What can hang from each mark:
J_374: J_549 J_610
J_683: J_343 J_374
J_479: J_602 J_610 J_683
J_343: J_595 J_610 J_683
J_610: J_343 J_374 J_802
J_595: J_343 J_374
J_549: J_374
J_602: J_374
J_802: J_610 J_683

Known rows, with every way that one mark hangs from another:
(J_683 (J_374 J_610)): [ 1.24  1.81 -1.14 -1.85  0.08  0.14 -2.08  0.73  1.04  0.73 -0.10  0.08
  2.64  0.00 -1.88 -2.75  0.47  0.64  0.87  1.00  0.51 -0.66 -0.44 -0.14
 -0.65]
(J_610 (J_343 J_683)): [-1.36  0.00  1.72  2.81  0.98  0.01  0.66  0.91 -1.42 -0.37  1.32 -0.44
  2.00  0.09  1.90 -0.45 -0.30 -0.25 -1.00 -1.85  0.78 -0.45  1.87 -0.92
 -0.22]
(J_595 (J_343 (J_610 J_802) J_683) J_374): [-2.01  1.92  1.97  0.27  1.56  0.65 -2.51  1.11 -2.17 -0.93  0.99 -1.75
  0.80 -1.26 -1.80  0.93 -0.26  1.34 -1.58 -0.13 -0.93  3.53 -0.48 -1.33
 -1.04]
(J_802 (J_610 J_343) (J_683 J_374)): [-2.55  1.21 -0.27  3.02  1.36  0.57 -0.38  1.93 -0.71  2.42  1.11 -1.44
  1.74 -0.65 -0.91 -1.42 -1.14  2.09  0.81  1.17  1.07 -2.28  2.39 -0.40
  0.03]
(J_683 (J_374 J_549 (J_610 J_802))): [ 0.31  2.76 -1.86 -2.47  0.86  0.32 -2.13  2.00  0.46 -3.17  0.14 -1.42
  1.35 -1.43 -2.86 -1.58  0.31  1.96 -1.46 -1.21  0.58 -3.09 -2.32 -1.07
  1.32]
(J_802 (J_610 (J_343 J_595) (J_374 J_549))): [-3.05  1.64  0.58  3.56  0.79  0.48  1.03  2.52 -0.56 -0.96  0.56 -0.45
 -0.12  0.12 -1.27 -1.74  0.78  0.93  0.96 -5.12 -0.67 -1.87 -2.43 -1.26
 -0.75]
(J_683 J_343 J_374): [ 0.34  1.15 -0.49  0.73 -0.21  0.29 -1.59  1.23  0.38 -1.00 -0.46 -0.41
  2.60 -1.63 -0.43 -0.67 -1.25 -0.06  0.90 -1.54  1.35  0.77  1.24  0.35
 -1.53]
(J_479 (J_683 J_343)): [-0.95  0.68  0.03  4.88 -0.65 -0.26 -0.71  0.95 -2.54  0.93  0.10 -0.62
  0.17 -2.05  3.49 -0.01 -1.25  1.28  0.06 -2.13  0.88 -1.76  1.34  0.59
  1.47]
(J_343 (J_683 (J_374 J_610))): [ 1.26  2.12  0.37 -1.93  0.57 -0.18 -2.72  1.11  0.64  1.89  1.26 -0.04
  4.04 -0.04  0.06 -4.00  0.49  1.14  0.36  1.98  1.35 -0.55  0.16  0.27
 -1.14]
(J_595 (J_343 J_683) J_374): [-0.94  1.23  2.66  1.27  0.81  0.29 -2.34  1.09 -3.06 -0.51  0.58 -0.40
  1.53 -2.73 -1.33 -0.15 -0.24 -0.24  0.77  1.49 -0.53  3.74  0.41 -0.13
 -2.08]
(J_610 (J_343 J_595 J_683) (J_374 J_549) J_802): [-2.64  2.42  1.27  2.44  1.62  0.13  1.40  3.52 -1.73 -3.08  1.37 -1.53
  0.56 -2.74  1.26  0.64 -0.29  1.06 -2.86 -5.86  2.28 -2.04 -1.02 -1.59
  0.01]
(J_802 (J_610 (J_343 J_683) J_374)): [-1.74  0.84  0.67  1.87  1.19 -0.49 -0.41  2.04  0.16  4.31  1.00 -1.02
  1.35  2.36  0.20 -2.85  0.75  1.27  1.32  0.10  1.40 -2.79  0.19 -0.31
 -1.49]
(J_374 J_549 J_610): [ 0.23  1.22 -0.33 -0.60  0.25  0.08 -1.29  0.94 -0.76 -2.09  0.01 -0.28
  0.92  0.70 -0.27 -2.52  1.70  0.89  0.39 -2.02 -1.56 -2.29 -2.77 -1.00
  1.18]
(J_595 (J_343 (J_610 J_802) J_683) (J_374 J_549)): [-2.41  2.40  2.11 -0.43  1.93  0.85 -2.43  2.02 -2.40 -4.09  1.19 -1.90
  0.63 -1.94 -1.35 -0.09  0.29  2.26 -2.02 -2.33 -1.82  2.61 -1.76 -1.84
  0.23]
(J_602 (J_374 J_549 (J_610 J_343 J_802))): [-0.89  2.28 -1.02  0.09  1.16  0.06 -0.04  3.21 -1.19 -3.00 -1.33 -2.42
  0.64  0.69 -3.04  0.68  0.59  0.76 -1.18 -3.94  0.23 -4.96 -1.73 -3.01
  2.22]
(J_374 (J_610 J_802)): [ 0.24  1.12 -1.21 -0.44  0.67 -0.21 -1.20  0.27 -0.41  0.77 -0.20 -1.27
  0.54  0.81 -1.67  0.93  0.59  0.88 -1.06 -0.33  0.95 -2.30 -1.78 -0.56
  0.71]
(J_479 (J_602 J_374)): [-0.88  1.88 -0.19 -2.33 -0.62 -0.17 -1.77  0.76  0.09  0.32 -1.58 -0.92
 -0.17 -0.19 -2.72 -0.49 -1.27  0.16  0.56  0.40  0.46 -1.86  0.36  0.10
  0.74]
(J_479 J_602 (J_610 J_374 J_802) (J_683 J_343)): [-3.61  3.10 -1.00  2.60 -1.09 -0.85 -3.43  1.18 -1.77  3.82 -0.54 -3.47
 -2.29 -2.74 -1.01 -0.09 -2.82  3.24 -1.83 -2.05  4.21 -4.65  0.99  1.55
  2.34]
(J_802 (J_610 J_374) J_683): [-1.16  1.27  0.00  0.52  1.10 -0.43 -0.87  1.94 -0.16  6.39  0.14 -1.47
 -0.14  1.16  0.56 -1.83  0.63  2.97  2.29  3.55  1.54 -4.13 -0.03  0.91
 -0.18]
(J_595 (J_343 J_683)): [-0.59  1.05  1.89  2.16  0.00  0.34 -1.02  0.72 -2.34 -0.31  1.17  0.21
  1.55 -1.95 -0.05 -0.08 -0.47 -0.22  0.59 -0.65  0.75  2.29  1.00 -0.27
 -1.72]
(J_610 (J_343 (J_595 (J_374 J_549)) J_683) J_802): [-3.48  1.63  2.66  2.66  2.28  0.62  0.55  2.73 -3.18 -4.34  1.89 -1.76
  0.85 -3.79 -0.03  1.40 -0.58  0.55 -3.55 -3.93 -0.29  0.45 -1.52 -1.85
  0.54]
(J_343 (J_595 J_374)): [-1.23  0.80  1.69  0.73  0.43  0.57 -0.39  0.51 -1.07 -0.56  0.68  0.37
 -0.14 -2.70 -1.18  0.64 -0.16 -0.59 -0.16  0.14 -1.28  3.30 -1.39  0.04
 -1.14]
(J_374 J_549 (J_610 (J_802 J_683))): [-0.84  2.03 -0.32  0.43  1.54  0.01 -0.82  2.13 -2.53 -0.63  0.61 -2.61
  0.28 -1.28  0.78 -0.20  0.56  3.02 -1.61 -0.94  0.62 -5.45 -1.59 -0.97
  3.66]
(J_549 (J_374 J_610)): [ 0.65  0.60  0.35 -2.18  1.41 -0.60 -1.53  0.25 -1.38  1.66 -0.01 -0.30
  1.59  2.17 -0.49 -2.84  1.24  0.89  2.54 -1.12 -0.47 -0.65 -1.54 -0.08
  0.67]
(J_602 J_374): [ 0.61  1.01 -0.01 -2.05  0.03 -0.08 -0.37  1.30  0.51  1.23 -1.09 -0.21
  0.03  0.65 -1.44  0.10 -0.23  0.03  0.91  0.74  0.38 -0.80  0.18 -0.33
 -0.28]
(J_683 (J_343 J_595 (J_610 J_802)) (J_374 J_549)): [-2.22  2.74  0.48  0.78  0.53  1.41 -0.60  1.93 -0.29 -5.43  1.05 -1.15
  1.69 -2.47 -0.26  0.11 -1.10  1.78 -2.63 -7.69 -0.33  1.49 -1.48 -1.30
 -0.11]

Rows:
[-2.55  2.38  1.37  4.43  0.72  0.32 -0.63  3.23 -2.38  2.03  1.05 -1.62
  0.90 -1.59  2.32 -2.08  0.14  2.59  1.90 -3.49  0.90 -3.37 -1.81  0.45
 -0.13]	(J_802 (J_610 (J_374 J_549)) (J_683 (J_343 J_595)))
[-0.57  3.19 -0.35  1.50  0.38  0.75 -1.60  2.27 -1.60 -4.20  0.57 -1.22
  2.72 -3.39 -1.54 -0.33 -0.48  1.04 -1.07 -6.14  0.93 -1.23 -2.58 -1.02
 -0.27]	(J_683 (J_343 J_595) (J_374 J_549 (J_610 J_802)))
[-1.27  1.02 -1.15  1.35  1.04 -0.43  1.24  2.28  0.24 -0.21 -1.50 -1.85
 -0.60 -0.23 -1.53  2.16 -0.54  0.29 -1.24 -2.59  2.83 -3.18  0.54 -1.24
 -0.19]	(J_610 J_343 J_374 J_802)
[-1.29  2.60  2.03 -0.29  1.89  0.31 -2.18  2.16 -3.02 -1.20  2.02 -1.30
  1.47 -2.62 -0.74 -0.99  1.14  1.56 -1.95 -1.44 -0.64 -0.32 -4.27 -1.07
  0.71]	(J_343 (J_595 (J_374 J_549 (J_610 J_802))) J_683)
[-3.42  1.80  0.67  4.77  0.96  1.10  0.51  1.85 -1.52  1.65  2.36 -0.75
  1.85 -2.14 -0.90 -0.66 -1.52  1.60  0.26 -1.05  0.82 -0.27  1.56 -0.36
 -0.56]	(J_802 (J_610 (J_343 J_595)) (J_683 J_374))
[-3.45  2.65  0.62  3.63  1.66  1.13  1.93  3.50 -2.65 -4.44  1.51 -2.05
  0.68 -5.67 -0.03  1.87 -2.10  1.91 -3.45 -4.82  1.84 -1.91  1.32 -1.60
  1.81]	(J_610 (J_343 J_595) (J_802 (J_683 (J_374 J_549))))
[-0.51  1.53 -1.15 -2.43  0.87 -0.16 -0.27  1.20  1.89  0.84 -0.65 -1.62
 -0.87  1.92 -0.56  0.48  0.61  2.12 -1.37 -1.15  1.12 -1.28 -0.74 -0.68
  0.15]	(J_343 (J_610 J_374 J_802))
[-0.85  2.53  0.51 -0.15  1.87 -0.21 -0.76  3.60 -1.95 -1.49  0.09 -2.43
  2.07  0.77 -1.15 -0.74  0.64  1.23 -1.61 -2.94  0.94 -4.35 -1.31 -2.68
  1.77]	(J_602 (J_374 J_549 (J_610 (J_343 J_683) J_802)))
[-1.20  1.87  1.70  2.33  0.47  0.49 -2.22  1.66 -3.02 -3.04 -0.14 -0.61
  2.16 -2.02  0.14 -1.84  1.17 -0.28  0.93 -4.31 -2.16  0.68 -3.92 -0.92
 -0.06]	(J_683 (J_343 (J_595 (J_374 J_549 J_610))))
[-0.51  1.97 -0.62 -0.56  1.25  0.27 -0.46  2.04 -0.74  0.60  0.54 -2.10
  0.66 -3.06 -0.70  1.35 -1.91  2.40 -1.73  2.10  3.08 -2.48  2.06  0.31
  0.88]	(J_610 (J_802 (J_683 J_374)))
[-3.46  2.49  0.71  4.08  1.65  0.37  2.50  3.98 -2.63 -2.16  0.41 -2.28
 -0.61 -3.67  1.70  2.43 -0.96  2.11 -2.70 -5.18  2.48 -3.98 -0.17 -1.55
  1.43]	(J_610 (J_343 J_595) (J_374 J_549) (J_802 J_683))
[-0.59  1.69  0.89  2.12 -0.64  0.79 -0.77  1.02 -0.80 -1.81  0.62  0.46
  2.69 -3.46 -0.09 -0.05 -1.58 -0.72  0.18 -3.78  1.17  2.49  0.84  0.35
 -2.17]	(J_683 (J_343 J_595) J_374)
[-1.73  1.53 -0.93  0.94  1.39 -0.15  1.07  3.28 -0.12 -3.35 -1.37 -2.20
 -0.98 -0.82 -1.14  1.33  0.06  0.93 -1.83 -4.50  1.79 -4.37 -0.69 -1.85
  1.12]	(J_610 J_343 (J_374 J_549) J_802)
[-2.65  1.11  0.33  3.94  0.41  0.30  0.96  1.52 -0.48  2.40  0.64 -0.20
  0.17  0.59 -1.82 -0.40  0.24  0.21  1.29 -2.90  0.47 -0.81 -1.01 -0.65
 -1.93]	(J_802 (J_610 (J_343 J_595) J_374))
[-0.68  0.68  2.09  0.71  2.11 -0.58 -0.92  1.26 -2.69  1.38  1.22 -0.82
  3.78  2.40  1.60 -3.58  0.88  0.57  1.07 -2.71  0.45 -0.67 -0.10 -0.91
  0.48]	(J_549 (J_374 (J_610 (J_343 J_683))))
[-1.18  2.52  1.38  2.01  1.03  0.12  0.27  2.48 -2.39  0.74  0.86 -1.32
  2.55 -0.16 -1.09  0.92 -0.26  0.06 -1.55 -3.37  2.09 -1.37 -0.53 -2.14
 -0.27]	(J_602 (J_374 (J_610 (J_343 J_595 J_683) J_802)))
[-0.54  1.44  0.71  1.11  2.27 -0.70 -1.71  1.95 -4.13  2.25 -0.22 -3.19
  2.42 -0.02  1.95 -0.16 -0.39  2.74  1.46 -2.69  2.24 -3.39 -0.23 -0.04
  1.74]	(J_549 (J_374 (J_610 (J_802 (J_683 J_343)))))
[-2.33  2.01  1.67  3.70  1.38  0.42  0.51  2.19 -3.19 -3.61  2.23 -1.29
  2.12 -1.47  0.99  0.12  0.44  0.88 -3.11 -6.21  0.41 -1.58 -2.31 -2.26
  1.32]	(J_374 J_549 (J_610 (J_343 J_595 J_683) J_802))
[-1.39  1.96 -0.35 -0.22  1.44  0.66 -1.58  2.19 -0.38  1.00  1.41 -1.33
  1.11 -1.27 -0.79 -3.40 -0.31  3.70  0.92  1.69 -0.13 -2.96 -0.05  0.12
  1.19]	(J_802 J_610 (J_683 (J_374 J_549)))
[-2.77  1.37  2.79  3.71  0.76  0.92 -0.85  1.16 -3.13  0.42  0.93 -1.51
  1.75 -1.99  3.23 -0.13 -0.58  1.40 -0.11 -2.52 -1.80  2.79  0.20 -0.18
  0.37]	(J_802 (J_683 (J_343 (J_595 J_374) J_610)))
[-2.45  3.52  0.07  0.51  1.31  1.38 -0.93  2.68 -1.67 -4.42  0.79 -2.29
  0.59 -3.39 -1.47  0.33 -1.36  3.55 -2.17 -2.97  0.24 -0.46  0.69 -1.65
  1.35]	(J_595 (J_343 (J_610 (J_802 (J_683 (J_374 J_549))))))
[-1.55  1.04  0.57  1.39  1.39  0.27 -1.43  1.89 -1.80 -3.27 -0.90 -1.20
  1.11  0.25 -1.82 -1.71  1.63  0.17  0.15 -1.93 -2.80 -1.66 -2.24 -2.13
  1.44]	(J_595 (J_374 J_549 (J_610 J_343)))
[ 0.59  2.26 -0.74  0.20  0.16  0.35 -2.92  2.01 -0.09 -3.06 -0.59 -0.76
  3.68 -0.89 -0.34 -3.41  0.47  0.93  0.91 -3.52 -0.24 -1.65 -1.40 -0.76
  0.11]	(J_683 J_343 (J_374 J_549 J_610))
[-2.41  2.82  1.58  2.52  0.58  1.40 -0.26  2.31 -1.28 -3.33  1.87 -1.15
  2.70 -3.25  3.34 -2.05 -0.94  2.58 -1.09 -5.66 -0.97  1.25  0.19 -0.52
  0.83]	(J_802 (J_683 (J_343 J_595 J_610) (J_374 J_549)))
[-0.70  1.93  1.32 -2.32  1.14 -0.11 -1.05  2.22  1.34 -0.48  0.91 -0.71
  1.41  1.80  3.35 -4.38  1.81  2.48 -0.63 -2.45 -0.65 -1.27 -1.24 -0.69
  0.71]	(J_343 (J_610 (J_374 J_549)) J_683)
[-4.86  1.28  2.44  4.87  1.95  0.96  0.32  2.47 -3.79 -0.57  1.68 -1.47
  0.01 -2.25 -0.29 -1.00 -0.03  1.95  0.04 -1.65 -2.18 -0.99 -1.22 -1.17
  0.98]	(J_802 (J_610 (J_343 (J_595 (J_374 J_549)))) J_683)
